Each row was made from one walk, in order. Every step used is in the known rows, and no mark comes twice. Write each row's walk.
Known rows:
neromer-domi: [  1.5  -2.9 -20.6  -1.3   3.0 -15.9 -20.3  25.1  -3.8  21.1 -12.2  14.2
   9.3  19.9   9.7  11.0  -8.1  -3.1  -8.3 -12.8  -5.5  -1.5 -11.5]
domi-tekame: [ 10.9  -6.9   3.4  16.4 -11.1  17.9 -11.2   6.0  16.3 -20.8  -9.5  -1.2
  24.4 -15.2  10.5 -22.8  -9.6 -17.9   7.7  -1.3   5.3  -6.3   0.4]
topeke-sakep-lomik-mavus-neromer-domi: [-20.9 -16.9  36.0  23.2 -11.5   6.9 -33.9  78.2 -50.9  23.4  25.8  19.9
 -29.0  47.9  22.4  -7.7 -43.7  36.5  -0.5  23.9   3.1  11.2  20.2]
topeke-sakep-lomik-zeru: [ 10.0   2.2  79.9  -8.6 -43.2   2.3  -2.3  30.4  -2.7  47.8  14.3  31.1
  -5.7  23.6 -22.6  -6.8 -21.4  -7.1  13.3  52.5   5.0  33.3   4.4]
zeru-neromer-mavus-lomik: [ -0.7 -25.8  -5.0  -4.5  46.5 -36.8  63.9   2.3  -2.0 -15.7  24.7 -35.2
  -3.3 -14.0  37.6 -32.9  -2.3 -18.6  -4.1  13.3 -23.9   9.5 -12.1]
sakep-lomik-zeru-neromer: [ 10.7   8.9  52.1 -10.5 -31.6  -5.6  -0.4  18.9 -12.0  -1.0  32.6  -6.8
   3.2   5.5  -7.3 -14.0 -39.0 -61.5  15.5  -0.5  -3.5  21.6  21.1]
zeru-kotu: [ -5.8   0.7  18.9  -4.5   4.0 -21.1  11.6   0.9 -13.3 -15.0   9.7 -12.1
  11.4  26.5  19.2  -9.4  23.1  -5.9  16.0  15.0 -11.0  -4.7   2.2]
sakep-lomik-mavus-neromer-domi-tekame: [-17.8 -11.2   3.3  41.6 -40.7  15.0 -51.7  70.1 -27.0 -16.0  15.4  18.8
  -3.3  26.3  30.7 -23.3 -67.1 -16.8  -2.0 -10.4  -2.7  -9.1  18.3]
lomik-mavus-neromer: [-29.4 -17.3   9.9  37.8  -2.2  14.2 -15.0  23.4 -43.8 -21.5  33.2  -6.5
 -29.7   7.0  24.1  -2.8 -34.2  19.3   1.6 -11.9 -14.4 -17.5  40.9]
domi-neromer-mavus-lomik: [-21.7 -19.7 -20.0  11.3  28.6 -23.4  32.3  36.3   5.3  14.4   9.0  -9.8
 -30.1   0.7  21.7 -23.0  -2.0 -14.5  -2.7  13.8 -23.0  -8.9 -30.2]
tekame-domi: [  5.9  35.5 -14.1  16.1   9.1 -13.0 -11.7  16.2 -14.4   2.3   5.3   9.1
 -14.3  14.0  15.0  -7.0  -4.2 -12.4 -28.1   6.5  -1.5  -6.2 -11.1]
topeke-sakep-lomik-mavus-neromer: [-21.9 -13.5  56.1  23.7 -15.2  22.4 -11.4  49.6 -46.6   1.7  39.0   6.1
 -36.3  26.8  12.8 -17.2 -34.1  39.8   6.9  36.8   8.4  12.5  31.9]
topeke-sakep-lomik-zeru-kotu-kipu: [ 20.3  18.5  85.6 -11.1 -34.0 -27.9  11.0  57.1 -10.4  43.2  39.7  19.5
  -0.9  64.3 -20.9  -2.2   3.0 -14.7  57.2  65.4  24.2  22.1  -1.9]
neromer-zeru-kotu-kipu: [ 14.3  24.4   0.3  -4.9   2.9 -42.3   9.6  23.6   3.2 -10.5  17.7 -32.7
  -8.1  43.4   2.2  13.0  16.0 -10.9  62.5  37.1  22.8  14.8  -5.8]
neromer-mavus-lomik-zeru-kotu-kipu: [  3.0  -4.0  23.9  -0.4  -5.0 -74.8  61.8  32.5   5.9  32.8  38.5   3.5
  -7.2  38.3  13.1  -6.6   6.4 -34.1  34.1  50.0 -24.0  -1.3 -23.7]
topeke-sakep-lomik: [  7.1   3.7  46.5 -12.7 -13.3   7.4   2.7  27.7  -4.2  23.8   6.0  14.3
  -5.5  21.6 -12.1 -16.1  -1.8  19.7   7.2  46.9  23.3  30.8  -8.8]
mavus-neromer-domi-tekame: [  1.2 -15.6 -24.2  31.0   0.2  21.9 -45.9  47.6 -13.2   4.7 -18.1 -12.7
  12.7   9.4  36.5 -10.1 -33.2 -12.0   3.0 -21.3   8.8 -23.6  13.2]
kotu-zeru-neromer-mavus: [ 19.2   5.6 -13.6  18.1  36.5 -18.9  26.8  -3.7  18.2   9.0  42.8 -29.3
   4.1 -15.1  10.2 -19.3 -32.2 -38.5  16.9 -19.2  -9.7  28.2  29.0]
mavus-neromer-domi: [ -8.2  -4.2 -27.6  14.7  11.4   4.5 -34.2  42.1 -29.7  23.7  -8.8 -11.8
 -10.6  26.0  25.0  11.1 -21.1   4.5  -6.1 -21.9   3.4 -17.4  13.8]
tekame-domi-neromer-zeru: [ -1.6  40.9 -22.6  30.7  14.2 -10.3 -37.7  48.2 -10.2  -3.1   4.6 -16.9
 -47.1  19.7  14.5  -1.0 -15.2 -30.8   4.7  13.1   4.8   6.7 -11.0]
domi-neromer-zeru-kotu: [-13.2   7.2  10.3   9.4   8.1 -16.4 -12.2  32.6  -9.8 -20.8   7.6 -39.9
 -21.7  33.5  20.3  -2.7  10.7 -26.2  49.2  20.4  -5.0   6.2   3.2]
kotu-zeru-neromer-mavus-lomik: [  8.8   7.0 -10.8  -2.4  41.7 -44.6  64.0  -1.8  25.5   1.8  32.4 -36.8
 -10.4  -7.0  20.6 -26.1 -31.4 -32.5   5.0  18.1  -9.1  21.7   0.0]
sakep-lomik-zeru: [ -0.6  14.7  44.0  -9.7 -61.8  -5.9 -10.6  18.4   0.0  28.2  13.0  31.3
  -3.8  16.6 -27.2  -1.3 -35.2 -42.7   1.8  16.1  -7.6  21.1   2.7]
tekame-domi-neromer-mavus-lomik-sakep: [ -3.8  11.9  -7.7  34.5  35.9 -51.1   2.8  64.7  -9.5  29.9   1.3  15.2
 -36.3  16.2  25.5 -22.7  -7.8 -45.8 -28.0  26.3 -39.3 -21.6 -37.3]
sakep-lomik-mavus-neromer-zeru-kotu: [-34.5   8.2  32.8  19.4 -36.2 -14.9 -11.5  33.4 -46.0 -40.0  38.3 -23.9
 -37.0  50.1  27.4 -12.1 -36.6 -10.8  31.8  37.5 -10.1  20.9  34.4]

Which walk is each row?
[-14.7 -19.7  38.1  -4.2  -9.8 -61.2  59.2   6.1  -2.0  20.2  22.2   3.1
   1.2  25.1  28.4 -18.5   5.8 -34.8   6.4  49.7 -54.5   6.1 -13.8]  neromer-mavus-lomik-zeru-kotu
[  2.1  -7.6  27.2 -20.3   6.5 -43.9  24.3  32.9 -10.6  11.3   9.5 -13.2
   3.4  19.5  28.2   0.4 -27.4 -42.0   1.7  12.9 -17.7  -4.0  -8.7]  mavus-lomik-zeru-neromer-domi
[ -7.1  41.3  -3.9  25.9  17.2 -29.4 -23.9  50.1 -26.0 -18.2  15.0 -28.9
 -34.8  46.3  33.5  -9.1   7.1 -38.3  20.4  24.6  -6.5   1.1  -6.4]  tekame-domi-neromer-zeru-kotu
[ -6.7  33.9 -17.7  32.8  20.9  -1.0 -33.1  53.3 -21.6   4.2  10.7   2.7
 -35.6  17.9  14.7 -10.9  -5.8 -26.9 -12.7 -10.4   1.9 -21.6 -12.5]  tekame-domi-neromer
[  1.4 -21.8  12.5   1.7  15.0 -49.5  35.1  12.0   9.9  24.9  -8.8  13.0
  -0.1  -3.2   9.2 -13.5  -1.9 -18.3 -15.4  37.8 -40.8  -0.2 -24.3]  neromer-mavus-lomik-sakep
[ -7.1   6.2  -7.6  12.5   4.4   4.7 -24.6  31.2   4.0  -5.9  -0.7 -28.5
 -33.7   9.0  -0.2   6.7 -10.9 -18.9  31.1   6.2   6.1  10.2   1.2]  domi-neromer-zeru
[ 11.7  -9.6 -10.6  -2.5  32.1 -15.8 -12.0  26.8 -16.0  -6.5   8.4 -20.7
  15.2  10.8  29.2  -2.8 -10.5 -20.8   4.8 -27.8  -3.8   0.2   7.1]  zeru-neromer-domi
[ -1.9   9.1  14.2  -6.0  -4.6 -28.2   9.0  -4.0  -2.5 -23.2   2.6 -31.9
  -1.4  27.7  18.2   1.2  13.0 -12.6  34.2  38.4  -8.8  21.6   3.6]  neromer-zeru-kotu
[-28.3 -18.7  -8.9  37.5  -1.8  -2.7 -35.2  49.2 -46.8   2.0  21.6   6.9
 -23.3  26.0  37.0   9.2 -41.6  16.4  -7.3 -22.2 -19.0 -21.1  30.3]  lomik-mavus-neromer-domi
[ 12.4 -27.7 -10.5  16.1  39.5  -9.9  21.8   0.8  -6.9 -12.6  31.5 -28.6
   9.1 -22.9  30.3 -25.0  -6.1 -24.7   6.5 -25.1 -24.4  17.5  18.0]  zeru-neromer-mavus
[-24.0  -9.7   4.4  34.6  -7.9   6.6 -17.5  18.4 -32.4 -29.4  27.0 -27.5
 -43.9   6.6  24.7   8.0 -41.3  13.2  18.2  12.8 -10.4   8.9  39.6]  lomik-mavus-neromer-zeru
[ 13.4 -28.8  23.2  19.0   9.8 -17.5  18.1   4.5  -4.7  11.7  42.4 -11.9
  11.2 -21.1  18.2 -16.2 -23.2 -52.2  13.4 -18.1 -40.7  20.9  31.3]  lomik-zeru-neromer-mavus
[ 10.9  17.4   4.2  -1.3  10.2 -33.7  14.8  26.1  -5.6  -3.3  24.7 -11.6
   3.7  40.6   1.5   4.9  23.6  -7.1  45.5  13.2  19.0 -12.2  -4.8]  zeru-kotu-kipu
[ 22.1 -26.2  71.1   6.8  -5.6  -7.7  21.1  29.1 -10.2  35.1  48.4   2.6
   2.9   0.2   6.5 -30.7 -26.4 -31.7  20.4  29.5 -20.5  51.7  22.9]  topeke-sakep-lomik-zeru-neromer-mavus
[ 14.2 -16.5  31.0  -3.3  -6.5 -29.5  12.8  36.2   7.2  -7.7  -0.1 -15.4
  25.0   2.8  40.7 -21.9 -39.1 -58.2  10.0  13.1 -12.2  -7.8  -8.1]  mavus-lomik-zeru-neromer-domi-tekame
[  9.7 -30.6  20.7   0.3  42.6 -49.9  46.5  13.6  -1.6  -3.2  12.6 -22.6
   5.0 -12.1  29.9 -26.6  -5.0 -38.9  -1.2  22.3 -38.1   1.4  -7.8]  zeru-neromer-mavus-lomik-sakep
[ 12.2  -9.8 -17.0  15.5  -9.3  -0.4 -32.1  32.2  13.5   1.5 -22.4  11.1
  31.9   5.3  20.4 -10.5 -18.0 -19.2   2.2 -10.5  -0.4  -6.7 -11.3]  neromer-domi-tekame
[-30.5  -3.7  -0.1  24.7 -29.0  -1.1 -40.1  62.7 -45.9   4.7  24.2  20.8
 -27.4  43.2  19.7  -2.6 -57.6   1.7 -11.3 -11.2  -8.9  -3.4  17.2]  sakep-lomik-mavus-neromer-domi
[-16.8 -27.8  -7.6  53.7 -11.5  15.5 -46.6  55.3 -29.8 -19.4  11.9   4.1
   1.7   9.6  46.1 -11.6 -51.3   0.5   2.5 -21.4 -13.8 -26.6  28.9]  lomik-mavus-neromer-domi-tekame
[  2.3  -6.9  47.2 -20.3   3.6 -30.6  44.9   6.0  -5.2 -10.4  20.7 -26.5
  -5.8  -0.3  18.0 -11.7 -19.7 -38.7   8.9  24.1 -11.5  -2.2   1.9]  mavus-lomik-zeru-neromer
[  1.3  -0.7  31.9 -17.3   4.2 -40.7  23.6  12.4   4.1   8.5 -21.9   6.5
  -3.1  11.2   0.0  -1.2   0.9 -12.3  -8.7  44.5 -13.1 -15.0 -24.4]  mavus-lomik-sakep
[ -7.7   2.9 -12.7  11.9   3.1  10.8 -17.1  13.8 -16.5  -5.3  -4.1 -43.2
 -32.3   5.1  14.4  10.3 -23.6   1.4  17.9  14.0  10.4  11.6  25.8]  mavus-neromer-zeru
